Known rows, with every step that occurs
mufeda, mulilo, nade, mufe, pupun: [-0.83 0.23 -4.19 3.15 0.39 -2.44 0.50 0.18 1.09 -1.68 -0.02 -1.00 -0.97 0.30 0.99 0.88 0.42 -0.12 0.47 -1.94 -1.21 3.18 0.64 1.16]
mufeda, mulilo: [-0.31 -0.36 -1.23 0.86 0.06 -0.53 -0.08 0.13 0.41 -0.35 0.05 -0.09 0.18 -0.24 0.42 -0.33 0.40 0.22 -0.02 -0.26 -0.16 1.04 -0.22 0.56]
natu, nutigo, pupun, kozuz, zapabe: [0.73 0.20 0.52 -1.02 -0.23 -0.69 0.88 0.86 0.73 -0.15 0.97 -0.12 -0.39 0.02 -0.97 1.46 1.19 -1.57 1.66 0.36 1.08 0.12 -0.67 0.08]
mufeda, mufe: [-0.07 -0.19 -1.25 1.12 0.62 0.05 0.40 -0.16 0.35 -0.87 0.08 -0.07 -0.04 0.06 -0.08 0.09 -0.23 -0.02 0.03 0.05 -0.63 0.84 -0.26 0.21]
zapabe, kozuz: [-0.12 0.27 0.53 -0.54 -0.16 0.53 -0.35 0.24 -0.18 0.84 -0.38 0.65 0.86 -0.57 -0.57 0.93 0.42 0.47 0.97 0.24 0.12 -0.11 -0.42 0.23]
natu, nutigo, pupun, kozuz: [1.22 0.09 -0.34 0.08 0.00 -1.02 0.64 0.25 0.85 -0.35 0.58 -0.74 -0.83 0.23 -0.55 1.22 1.18 -1.26 1.75 0.31 1.23 0.67 -0.99 0.50]
mufeda, mufe, pupun, kozuz: [-0.46 -0.34 -1.40 0.94 0.67 -1.22 0.38 0.23 1.27 -1.02 1.14 -1.26 -0.71 0.61 -0.58 0.94 -0.23 -0.22 0.26 -1.46 -0.34 1.46 -0.73 0.34]
mufe, pupun: [-0.03 0.15 -0.25 0.39 -0.29 -0.09 0.03 -0.21 0.57 -0.32 0.50 -0.40 -0.42 0.35 -0.07 0.31 -0.01 0.12 0.22 -0.95 -0.31 0.85 0.11 0.26]
natu, nutigo, pupun, mufe, mufeda, mulilo, nade: [0.76 0.00 -3.90 3.82 0.36 -3.21 0.73 0.52 1.51 -2.49 -1.04 -1.27 -1.78 0.16 1.29 1.18 1.12 -1.27 0.85 0.33 -0.43 3.47 0.49 1.47]
natu, nutigo, pupun, mufe: [1.55 0.45 -0.28 0.86 0.03 -1.08 0.89 0.24 0.56 -0.93 0.06 -0.61 -1.14 -0.11 0.04 1.07 0.38 -1.57 1.35 0.88 0.17 1.32 0.02 -0.14]
pupun, mufe, mufeda, mulilo, nade, nutigo: [-0.95 -0.05 -5.20 3.96 0.92 -4.41 -0.40 1.25 1.32 -2.40 -0.60 -1.75 -1.18 0.25 1.82 0.89 -0.06 -1.12 -0.53 -0.19 -1.52 2.97 0.94 0.41]
nade, mufe, mufeda: [-0.64 0.20 -2.74 2.05 0.35 -1.18 0.46 0.23 -0.02 -1.07 0.51 -1.38 -1.15 0.71 0.83 0.37 -0.12 -0.45 -0.38 -0.59 -0.70 1.58 -0.07 0.96]
mufe, mufeda, nutigo, natu: [0.48 0.04 -3.72 2.40 -0.12 -0.37 -1.16 0.50 1.02 -1.33 0.30 -1.20 -0.66 1.05 0.84 -0.31 1.25 -1.02 -0.08 1.02 -0.45 1.73 -0.93 0.28]
mulilo, mufeda, mufe: [-0.19 -0.47 -2.52 2.15 0.79 -0.47 0.14 -0.10 0.48 -1.50 -0.52 -0.39 -0.46 0.34 0.58 0.43 0.09 -0.16 -0.49 0.00 -0.55 1.57 0.21 0.24]
mufeda, mufe, pupun: [-0.09 -0.06 -1.48 1.51 0.31 -0.01 0.38 -0.41 0.92 -1.15 0.51 -0.47 -0.51 0.42 -0.10 0.46 -0.21 0.10 0.27 -0.91 -0.86 1.70 -0.13 0.49]
mufe, pupun, kozuz, zapabe, gebol: [-1.48 0.20 1.69 -2.11 -0.61 -0.12 -0.19 1.10 0.51 0.17 1.80 -0.08 0.55 -0.12 -1.52 1.13 -0.44 -0.68 0.73 -2.02 0.45 -0.57 -0.47 -0.35]
pupun, mufe, mufeda, nutigo, natu: [0.55 0.05 -3.58 2.67 0.32 -1.58 -0.92 1.12 1.01 -1.77 0.35 -1.74 -1.22 0.89 0.90 0.04 0.41 -1.63 -0.45 1.07 -0.99 2.10 -0.48 -0.44]
pupun, mufe, mufeda, nutigo: [-0.07 -0.28 -2.71 2.46 0.84 -2.04 -0.49 1.12 0.63 -1.39 0.21 -1.35 -1.44 0.27 0.75 0.64 -0.22 -0.73 -0.73 0.21 -1.03 1.53 0.07 0.10]
nutigo, pupun: [0.63 0.33 -0.09 0.11 -0.97 0.07 -0.05 -0.23 0.18 -0.55 -0.06 -0.42 -0.19 -0.12 -0.35 0.65 0.62 -0.45 0.93 0.03 0.34 0.66 -0.22 0.58]
mufeda, mulilo, pupun, kozuz, zapabe: [-1.00 -0.93 -0.67 -0.47 -0.26 -2.42 0.42 1.01 1.07 -0.64 1.27 -0.57 0.15 -0.08 -0.64 1.15 0.70 -0.86 0.16 -1.04 -0.04 1.19 -0.36 -0.28]
mufe, pupun, kozuz, zapabe: [-0.88 -0.04 0.65 -1.24 -0.15 -0.92 0.23 1.05 0.76 -0.01 1.45 -0.62 -0.20 0.40 -0.97 1.11 0.02 -0.60 0.17 -1.47 0.07 0.06 -0.15 -0.25]
mufeda, mulilo, nade, mufe, pupun, kozuz: [-1.16 -0.14 -4.08 2.59 0.76 -3.63 0.43 0.83 1.42 -1.51 0.54 -1.78 -1.20 0.54 0.39 1.47 0.42 -0.46 0.51 -2.48 -0.70 2.95 0.07 1.02]
mufe, mufeda: [-0.34 -0.15 -1.25 1.11 -0.02 -0.47 -0.08 0.06 0.22 -0.65 0.00 -0.75 -0.62 0.50 0.55 -0.03 0.16 0.00 -0.56 -0.04 -0.13 0.68 -0.07 0.88]
pupun, mufe: [0.05 0.03 0.12 0.26 0.47 -1.25 0.21 0.63 0.00 -0.45 0.06 -0.59 -0.52 -0.15 0.07 0.38 -0.85 -0.62 -0.39 0.03 -0.55 0.36 0.46 -0.77]
mulilo, pupun, mufe, mufeda: [-0.17 -0.49 -1.51 1.66 -0.01 -2.84 0.43 0.31 0.71 -1.66 0.38 -1.70 -1.39 0.46 0.51 1.03 -0.38 -0.97 -0.67 -0.26 -0.97 2.01 0.46 -0.22]
nutigo, pupun, mufe, mufeda: [0.32 0.23 -1.24 1.48 -0.55 -1.67 0.13 0.46 0.43 -1.65 -0.02 -1.76 -1.34 0.27 0.27 0.99 -0.06 -1.06 -0.09 -0.02 -0.38 1.73 0.15 0.65]
nade, mufe, pupun: [-0.33 0.54 -1.78 1.33 0.05 -0.78 0.58 -0.04 0.37 -0.76 1.01 -0.99 -0.96 0.50 0.25 0.76 -0.28 -0.40 0.43 -1.46 -0.75 1.70 0.14 0.38]

Rows
[-0.96 -0.06 -5.30 3.72 0.47 -3.14 -0.64 0.60 1.30 -1.94 -0.69 -1.13 -0.65 0.34 1.71 0.52 0.83 -0.44 -0.11 -0.23 -0.93 2.60 0.47 1.22] | mufe, mufeda, mulilo, nade, nutigo
[0.90 -0.06 -2.73 2.83 0.10 -2.11 0.73 0.40 1.18 -1.94 0.09 -1.37 -1.63 0.13 1.01 0.73 0.86 -1.29 0.76 0.54 -0.13 3.04 -0.23 1.27] | natu, nutigo, pupun, mufe, mufeda, mulilo
[0.82 -0.09 -2.88 2.49 0.05 -2.05 -0.74 0.87 0.72 -1.95 -0.39 -1.25 -1.42 -0.02 0.50 1.56 0.60 -1.44 0.26 0.31 -0.50 2.21 0.40 -0.10] | mulilo, mufeda, nutigo, pupun, mufe
[-0.34 0.27 -6.10 4.14 0.38 -3.96 -0.82 1.30 1.76 -2.79 -0.43 -2.19 -0.95 0.88 1.94 0.31 0.67 -2.01 -0.31 0.62 -1.46 3.54 0.36 -0.15] | pupun, mufe, mufeda, mulilo, nade, nutigo, natu
[-0.66 -0.50 -2.30 2.22 0.52 -2.25 0.06 0.86 0.64 -1.48 0.11 -1.42 -1.02 0.11 1.05 0.03 -0.30 -0.43 -0.99 -0.30 -0.89 2.13 0.20 0.67] | pupun, mufe, mufeda, mulilo
[-0.81 -0.53 -4.33 3.18 -0.03 -2.82 0.65 -0.08 0.88 -2.03 0.87 -1.80 -1.21 0.56 1.11 0.80 0.58 -0.63 -0.15 -1.10 -1.10 3.57 -0.20 1.17] | nade, mufe, mufeda, mulilo, pupun
[1.57 0.44 -0.41 0.63 -0.40 0.14 0.69 -0.44 0.55 -0.49 -0.01 0.06 -0.61 0.00 -0.04 0.70 1.16 -0.86 1.75 0.87 0.73 0.92 -0.41 0.64] | natu, nutigo, pupun
[-0.33 0.28 -5.45 3.85 -0.52 -3.09 -0.67 0.40 1.45 -2.50 -0.77 -1.56 -0.87 0.23 1.35 1.18 1.46 -0.95 0.78 -0.18 -0.55 3.26 0.23 1.82] | mufe, mufeda, mulilo, nade, nutigo, pupun
[0.00 -0.15 -2.44 2.37 -0.51 -2.22 0.04 0.57 0.83 -1.99 0.06 -1.80 -1.23 0.06 0.70 0.65 0.33 -0.87 -0.05 -0.31 -0.58 2.77 -0.05 1.23] | nutigo, pupun, mufe, mufeda, mulilo
[-0.18 0.12 0.79 -1.51 -0.83 -0.79 0.19 1.01 0.39 -0.24 0.92 -0.57 0.02 -0.04 -1.34 1.43 0.60 -1.16 0.81 -0.48 0.72 -0.13 -0.47 0.03] | nutigo, pupun, kozuz, zapabe
[-1.37 -1.07 -1.90 0.61 -0.27 -2.92 0.38 1.06 1.29 -1.23 1.26 -1.36 -0.51 0.40 -0.10 1.13 0.81 -0.85 -0.37 -1.06 -0.18 1.91 -0.46 0.54] | mufe, mufeda, mulilo, pupun, kozuz, zapabe
[-0.84 -1.22 -2.70 1.72 -0.03 -3.23 0.08 0.46 1.43 -1.45 0.91 -1.96 -0.98 0.62 0.31 0.88 0.80 -0.48 -0.30 -1.10 0.00 2.44 -0.78 0.97] | mufe, mufeda, mulilo, pupun, kozuz
[-1.95 -0.84 -0.89 -0.23 -0.75 -2.11 -0.05 1.12 1.03 -1.09 1.64 -0.86 0.21 -0.08 -0.62 1.13 0.39 -0.96 0.23 -1.63 0.22 1.26 -0.75 0.49] | mufe, mufeda, mulilo, pupun, kozuz, zapabe, gebol
[-0.47 -1.05 -1.48 0.59 -0.02 -2.78 0.19 0.39 1.21 -0.80 0.93 -1.22 -0.31 0.11 -0.22 0.93 0.68 -0.48 0.23 -1.02 0.09 1.79 -0.69 0.09] | mufeda, mulilo, pupun, kozuz
[-0.49 -0.87 -2.82 2.24 -0.41 -2.07 0.14 -0.20 1.11 -1.56 0.31 -1.19 -0.73 0.39 0.84 0.36 0.83 -0.11 -0.30 -0.56 -0.53 2.71 -0.16 1.12] | mufe, mufeda, mulilo, pupun
[-1.65 -0.74 -3.43 1.57 0.11 -3.65 0.85 1.21 1.08 -1.72 1.80 -1.93 -0.99 0.62 0.17 1.62 0.59 -1.31 -0.22 -1.60 -0.71 2.77 -0.45 0.64] | nade, mufe, mufeda, mulilo, pupun, kozuz, zapabe
[-0.14 -0.12 -3.59 3.32 -0.23 -3.33 0.05 0.69 1.15 -2.53 -1.08 -1.66 -1.40 0.06 0.98 1.11 0.60 -0.83 0.05 -0.51 -0.80 3.18 0.68 1.43] | nutigo, pupun, mufe, mufeda, mulilo, nade
[-0.09 -0.29 -2.84 2.22 0.42 -0.81 -0.74 0.44 0.62 -0.95 0.08 -0.73 -0.91 0.40 0.72 0.25 0.56 -0.08 -0.31 0.21 -0.49 1.16 -0.39 0.89] | mufe, mufeda, nutigo
[-0.27 -0.29 -2.77 2.54 0.44 -0.53 0.18 -0.29 1.06 -1.79 -0.02 -0.74 -0.90 0.70 0.54 0.72 0.13 -0.06 -0.24 -1.00 -0.82 2.41 0.31 0.53] | mulilo, mufeda, mufe, pupun
[-0.87 -0.43 -3.59 2.95 0.34 -2.16 -0.16 0.25 0.99 -1.55 -1.07 -0.66 -0.68 0.27 1.29 0.14 0.78 0.28 -0.47 -0.56 -0.58 2.17 0.45 1.61] | mufe, mufeda, mulilo, nade
[-1.53 0.02 0.40 -0.99 -0.05 -0.06 0.24 0.89 0.85 -0.67 1.86 -0.11 0.45 -0.08 -1.54 1.25 -0.65 -0.75 0.74 -1.95 -0.09 0.26 -0.77 -0.16] | mufeda, mufe, pupun, kozuz, zapabe, gebol
[0.10 0.44 -4.08 2.97 -0.08 -3.86 -0.33 0.95 1.29 -2.33 -0.62 -1.41 -0.76 -0.37 0.91 1.55 0.48 -1.63 0.92 -0.09 -1.01 2.97 0.79 0.16] | mufeda, mulilo, nade, nutigo, pupun, mufe
[0.56 0.05 -2.92 2.33 -0.58 -0.75 -0.76 0.23 0.78 -1.53 0.03 -1.14 -1.10 0.32 0.32 0.92 1.23 -0.58 0.60 0.26 -0.17 1.83 -0.61 1.47] | mufe, mufeda, nutigo, pupun
[-0.12 0.25 -4.16 3.12 -0.33 -3.23 -0.49 0.93 1.18 -2.39 0.43 -2.21 -1.20 0.13 1.11 1.09 0.38 -1.68 0.23 -0.01 -0.88 3.25 0.00 0.84] | nade, nutigo, pupun, mufe, mufeda, mulilo
[-1.31 0.34 -2.09 0.68 0.47 -2.74 0.80 1.30 0.89 -0.95 0.88 -1.10 -0.92 0.59 -0.43 2.07 0.03 -1.04 0.44 -2.18 -0.64 1.34 0.57 0.04] | mulilo, nade, mufe, pupun, kozuz, zapabe
[-0.97 -0.16 -3.98 2.87 0.44 -1.70 0.35 0.40 0.41 -1.46 0.54 -1.43 -1.00 0.49 1.24 0.09 0.28 -0.30 -0.39 -0.84 -0.82 2.60 -0.30 1.49] | nade, mufe, mufeda, mulilo
[0.26 0.39 -4.49 3.30 -0.21 -1.48 -0.22 0.41 0.56 -1.94 0.57 -1.72 -1.62 0.53 0.59 1.34 0.95 -1.09 0.79 -0.26 -0.64 2.67 -0.63 1.59] | nade, mufe, mufeda, nutigo, pupun
[0.05 0.67 -4.10 3.22 -0.14 -3.83 -0.37 0.89 1.09 -2.56 -0.65 -2.07 -1.56 0.34 1.02 1.85 0.25 -1.78 0.39 0.10 -0.96 2.60 0.88 0.50] | mulilo, nade, nutigo, pupun, mufe, mufeda
[0.95 0.21 -1.61 1.43 -0.12 -1.54 -0.44 0.78 0.59 -1.29 0.18 -1.01 -0.95 -0.36 -0.15 1.27 0.24 -1.27 0.77 0.35 -0.55 1.51 -0.07 -0.11] | mufeda, nutigo, pupun, mufe
